Each row was made from one path, in order. Every step used is in the known rows, and no mark comes twice. Write each row's path.
Known rows
Y, N, G, K: [-0.17 -3.24  1.47 -0.58 -1.23 -0.99 -1.35  3.80 -0.12  0.65  0.20 -0.01
 -0.95 -2.00 -0.92  0.37  0.98  1.34 -0.92  3.42  1.35  1.46  0.04]
B, Y, N, G, K: [-0.34 -1.49  3.01  1.59  1.44  1.22  0.50  0.44 -1.54  0.45  0.79  0.80
 -2.54 -0.84 -0.72 -1.22  0.96  0.54 -1.06  3.18  1.36  0.08 -1.35]
T, M, P: [ 1.54  3.92  0.61 -1.41 -3.37 -5.51  1.95  0.83 -0.66 -0.13 -1.40 -0.12
  2.89  3.84 -1.34 -0.34 -3.96 -4.22  1.52  0.82 -1.17 -1.27  1.29]
G, K: [ 0.24  0.30  0.02 -0.42 -1.26 -0.40  1.17  2.95 -0.11  2.77 -0.07 -2.52
 -0.75  0.12 -0.20 -1.82  0.52 -1.17  0.13  2.53 -0.54  0.90 -1.63]
Y, N, G, K, E, J: [-1.41 -2.78  0.59 -0.41 -0.61  0.26 -1.09  2.18  1.47 -0.06  0.56 -1.44
 -0.93 -3.12 -0.03  1.04  0.28  2.46 -0.03  1.25  1.71  1.51  0.42]
E, K, G, N, Y: [ 0.16  0.24 -0.72 -0.91 -0.44  1.53 -1.52 -1.03  1.77  0.19  1.08 -0.53
 -0.41 -1.08  1.63  0.56  0.45  1.75 -1.33 -0.26  0.10 -1.09 -0.99]
K, E, J: [-1.04  1.02 -1.85  0.72  0.68 -0.45  2.47 -2.31  4.17 -0.59  0.04 -2.86
  1.24 -1.07  0.58  1.24 -2.11 -0.14  3.15 -2.97  0.54  0.68  0.78]
N, G, K: [-0.39 -2.60  0.21 -0.69 -0.02 -0.90 -0.55  2.18 -0.16 -1.78 -0.40  0.40
 -0.86 -0.63 -0.02 -1.43  0.74  1.63 -0.03  1.33  0.97 -0.20 -2.00]
G, N, Y: [ 2.23 -0.34  2.11  0.60  1.43  1.96  0.51  1.03 -1.09  0.22  0.66 -0.65
 -1.15 -0.96  1.92  0.29  0.19 -0.91  0.57  2.93  2.27 -1.18 -1.50]
K, G: [-0.54 -1.56  0.36 -0.79 -0.66 -1.89  0.54 -2.53  2.61 -0.28 -1.27  0.98
  1.96  1.54  0.21 -0.92 -1.25  0.14  1.12 -0.29 -0.24 -0.54  0.11]
X, B, Y, N, G: [ 0.69 -0.51 -0.65  0.74  3.00 -0.54  1.29 -2.10 -2.91 -0.44  0.05  2.64
 -0.48 -0.34 -2.54  1.43  0.22 -0.95 -0.03  1.39  0.53  0.60  0.65]
Y, B: [-0.26 -1.76 -1.82 -0.92 -1.46 -1.21 -0.44  1.01  1.29 -1.44 -1.29  2.58
  0.41  0.75  0.95 -0.77  0.02 -1.28 -0.15 -0.31  0.67  1.25  1.92]
X, B: [ 1.58  0.88 -3.26 -0.62  1.24 -2.62  2.05 -1.01 -1.13  0.59 -0.70  0.80
  1.61  0.64 -2.39  1.77 -0.72 -2.62  1.42  0.24 -0.63  1.03  1.02]
X, B, Y, N, G, K, E, M, P: [-0.99  1.27 -0.51  0.13  0.75  0.38 -0.02 -2.36 -4.02  1.03 -0.45  1.32
 -0.18 -0.22 -2.54  0.98  0.03  0.41 -1.09 -0.39 -1.03  0.50  1.45]
E, K: [ 1.06  2.16 -3.09 -0.31 -1.26 -1.82  0.36  1.05  2.51  1.31  1.33 -1.44
  0.09 -0.72 -0.95  1.38  0.15 -0.57 -0.48 -0.43 -0.72  0.61 -0.12]
X, B, Y, N, G, K, E, M, T: [-1.39  1.28 -0.52  0.93  1.41  0.42  0.16 -1.38 -4.03  1.06 -0.62  0.52
 -0.72 -0.15 -2.78  1.04  0.97  0.53 -1.19 -0.78 -1.21  0.82  0.52]
T, M: [ 1.71  2.12 -0.32 -0.43 -1.95 -3.75  3.82  2.40 -0.30 -1.75 -0.58 -0.58
  0.91  3.07 -1.18  0.92 -2.73 -4.14  2.33  0.17 -0.91 -1.20  0.06]
G, B, Y: [ 2.05  0.05  1.11  2.56  3.91  0.97  0.45 -1.29 -3.01  0.29  1.78  2.50
 -0.48  2.35 -0.16 -1.66 -1.30 -1.11  0.84 -0.76 -0.23  0.46 -1.34]
G, K, E, J: [-1.71  0.81 -1.01 -0.01 -0.47  1.22  1.65  0.77  2.07  1.78  0.17 -4.49
 -0.50 -1.30  0.96 -0.93 -0.47  0.26  1.48 -0.64 -0.32  1.07 -0.97]
N, Y, B, X: [ 0.67  0.28  0.59 -0.39  0.80 -0.70  0.16 -0.22 -0.66 -2.65 -0.62  2.91
 -0.73  0.25  0.51 -1.15 -0.19 -1.78  0.19  0.47  2.65 -0.50 -0.36]
M, E, K, G: [-0.66  2.09 -0.89 -1.12 -1.69  0.65 -0.37 -0.82  3.51  1.13  0.33 -4.04
  2.44  0.14  0.70  0.28  1.33  1.10 -0.70 -2.06 -3.01 -0.97 -0.01]
M, E, K, G, N: [-0.43  1.72 -0.19 -0.64 -1.26  2.27 -1.35 -0.63  2.72  1.78  0.68 -4.09
  1.45 -0.17  1.69  0.43  1.60  1.54 -0.98 -1.54 -2.99 -1.39  0.05]
X, B, Y, N, G, K, E: [-1.00 -0.62 -0.18  1.04  2.66  0.93  1.39 -1.54 -3.25  0.15 -0.28  1.07
 -0.60 -0.59 -1.96  0.55  0.44 -0.16  0.14  0.78 -0.51  1.09  0.47]
K, E: [-0.87  0.15 -0.10  1.44  0.08 -1.72  2.68 -0.97  2.51 -0.22 -1.03 -1.29
  2.38  0.76 -0.24  0.39 -1.75 -1.19  3.08 -1.66 -0.80  0.87  1.28]

Which path is each row?
[-0.11  0.20 -0.97  0.48 -0.44 -2.14 -1.25 -0.72  0.39 -0.83 -1.10  4.00
 -0.92  1.60 -0.32 -1.33 -0.83 -1.97  0.34 -0.86  0.34  0.21  1.99] : Y, B, X
[-1.55  0.20  0.31  0.54 -0.97  0.25  1.86  1.83  0.66  2.01 -0.74 -3.24
  0.34  0.18  0.25 -1.59 -0.22 -0.58  1.46  0.42 -1.48  1.25 -0.61] : G, K, E
[ 1.37 -2.66  1.75  1.16  1.47 -1.99 -3.00  1.27 -1.74 -0.45  1.26  3.65
 -0.62 -0.33 -1.81  0.91 -0.89  1.07  0.16  0.77  1.28  1.07  0.98] : Y, N, G, B, X
[ 1.94 -0.76  2.04  2.48  3.16  1.07 -0.40 -0.07 -3.21  1.52  2.21  2.29
 -0.72  1.32 -0.65 -0.72 -0.96 -0.80  0.10  0.60  0.12  1.44 -0.30] : G, B, Y, N
[ 0.19 -1.47  2.73  1.93  1.92  0.17  0.87 -0.82 -0.79 -0.62  0.75  1.84
 -1.65 -0.54 -1.02 -0.25  0.31  0.12 -0.35  2.41  1.79 -0.15 -0.51] : B, Y, N, G
[-0.64 -0.85 -1.44 -1.55 -1.06  2.15 -2.66 -0.73  1.68 -0.88  0.52  1.01
 -0.66 -1.06  2.50  0.09  0.85  2.11 -2.16 -0.94  0.24 -0.67 -0.04] : E, K, G, N, Y, B
[ 0.55 -1.33 -0.06 -1.52  0.04  0.07  0.84  1.23  0.12 -3.19 -0.75  1.76
  0.30 -0.45  1.49 -0.72  0.52 -1.20 -0.23  0.97  2.89  0.30 -0.44] : N, Y, B
[-1.72 -2.73  0.45  0.04  0.26 -0.34 -0.02  1.28  0.44 -2.38 -0.95 -0.18
  0.08 -0.57  0.34 -1.28  0.15  2.10  0.98 -0.39  0.25  0.09 -1.16] : N, G, K, E
[ 1.41  3.65 -1.36 -1.22 -3.67 -3.05 -0.50 -0.70  0.06  2.05 -0.43 -0.05
  1.20  1.32 -1.94  1.35 -1.20 -0.84 -0.69 -1.42 -0.56 -0.70  1.58] : E, M, P
[ 0.71  3.65 -1.36 -0.01 -2.65 -2.99 -0.14  0.72  0.01  2.08 -0.58 -1.29
  0.40  1.32 -2.27  1.44  0.21 -0.70 -0.82 -2.07 -0.86 -0.20  0.11] : E, M, T
[-2.18 -0.82  0.14 -0.05 -0.99 -0.87 -1.23  1.40 -0.39 -1.46 -1.24 -0.68
 -0.04 -0.11 -0.41 -0.76  0.68  2.73 -0.29 -1.97 -0.43 -0.17 -1.18] : N, G, K, E, M, T
[-0.63  1.34 -1.59  1.00 -1.46 -0.77  2.34 -0.62  1.63 -0.48 -0.55 -1.39
  0.97  0.65 -1.11  2.24 -1.07 -0.21  2.01 -4.17 -1.32  0.00  1.60] : K, E, M
[ 0.09 -0.54 -0.39  0.40  2.48  0.46  0.93 -0.76 -3.75  0.63  0.12  1.46
 -1.36 -0.63 -2.24  0.44  0.86 -0.57 -0.73  2.17  0.07  0.82 -0.21] : X, B, Y, N, G, K
[-0.95  0.61 -0.11 -1.63 -1.28  3.75 -2.12 -0.19  2.01 -0.43  0.31 -2.69
  1.10 -0.81  3.08 -0.13  2.37  2.00 -2.02 -1.72 -1.65 -1.37  0.03] : M, E, K, G, N, Y, B
[-0.61 -3.20  1.70 -1.14  0.15  2.41 -1.67 -1.85  0.47 -1.81 -1.06  2.30
  0.03  0.26  3.29 -1.30 -0.02  1.31 -0.38  0.58  1.45 -1.35 -0.10] : K, G, N, Y, B
[ 0.00 -0.16 -0.63  0.32  0.52  1.00 -2.21 -1.51  0.39  1.25  2.05  1.33
 -0.19  0.18 -0.10  0.08 -0.22  1.88 -1.77 -1.54 -1.24  0.73 -0.05] : E, K, G, B, Y, N
[-0.88  1.98  0.43 -0.71 -0.62  3.18 -2.64 -1.26  1.39 -0.05  0.43 -1.79
  0.20 -0.27  2.31 -0.44  1.84  1.59 -1.73 -2.02 -1.82 -2.03  0.08] : M, E, K, G, N, Y, B, X
[-0.15  1.78  0.57 -1.06 -0.67  3.08 -0.98 -0.49  2.14  0.69  0.87 -4.22
  1.34 -0.85  2.16  0.36  1.97  1.69 -1.23 -1.00 -1.74 -1.83 -0.93] : M, E, K, G, N, Y
[ 1.20 -1.71  1.27 -0.17  0.74  2.81 -0.90  1.38 -1.19 -1.16  0.03  1.25
 -1.45 -0.92  3.04 -0.30  0.72 -0.53 -0.45  2.11  2.52 -0.62 -0.28] : G, N, Y, B
[ 1.25 -0.43  1.78  0.73  1.32  2.21 -1.48  0.25 -1.80 -0.77  0.13  2.19
 -2.33 -0.38  2.22 -0.62  0.19 -0.94 -0.12  1.76  2.27 -1.26 -0.22] : G, N, Y, B, X
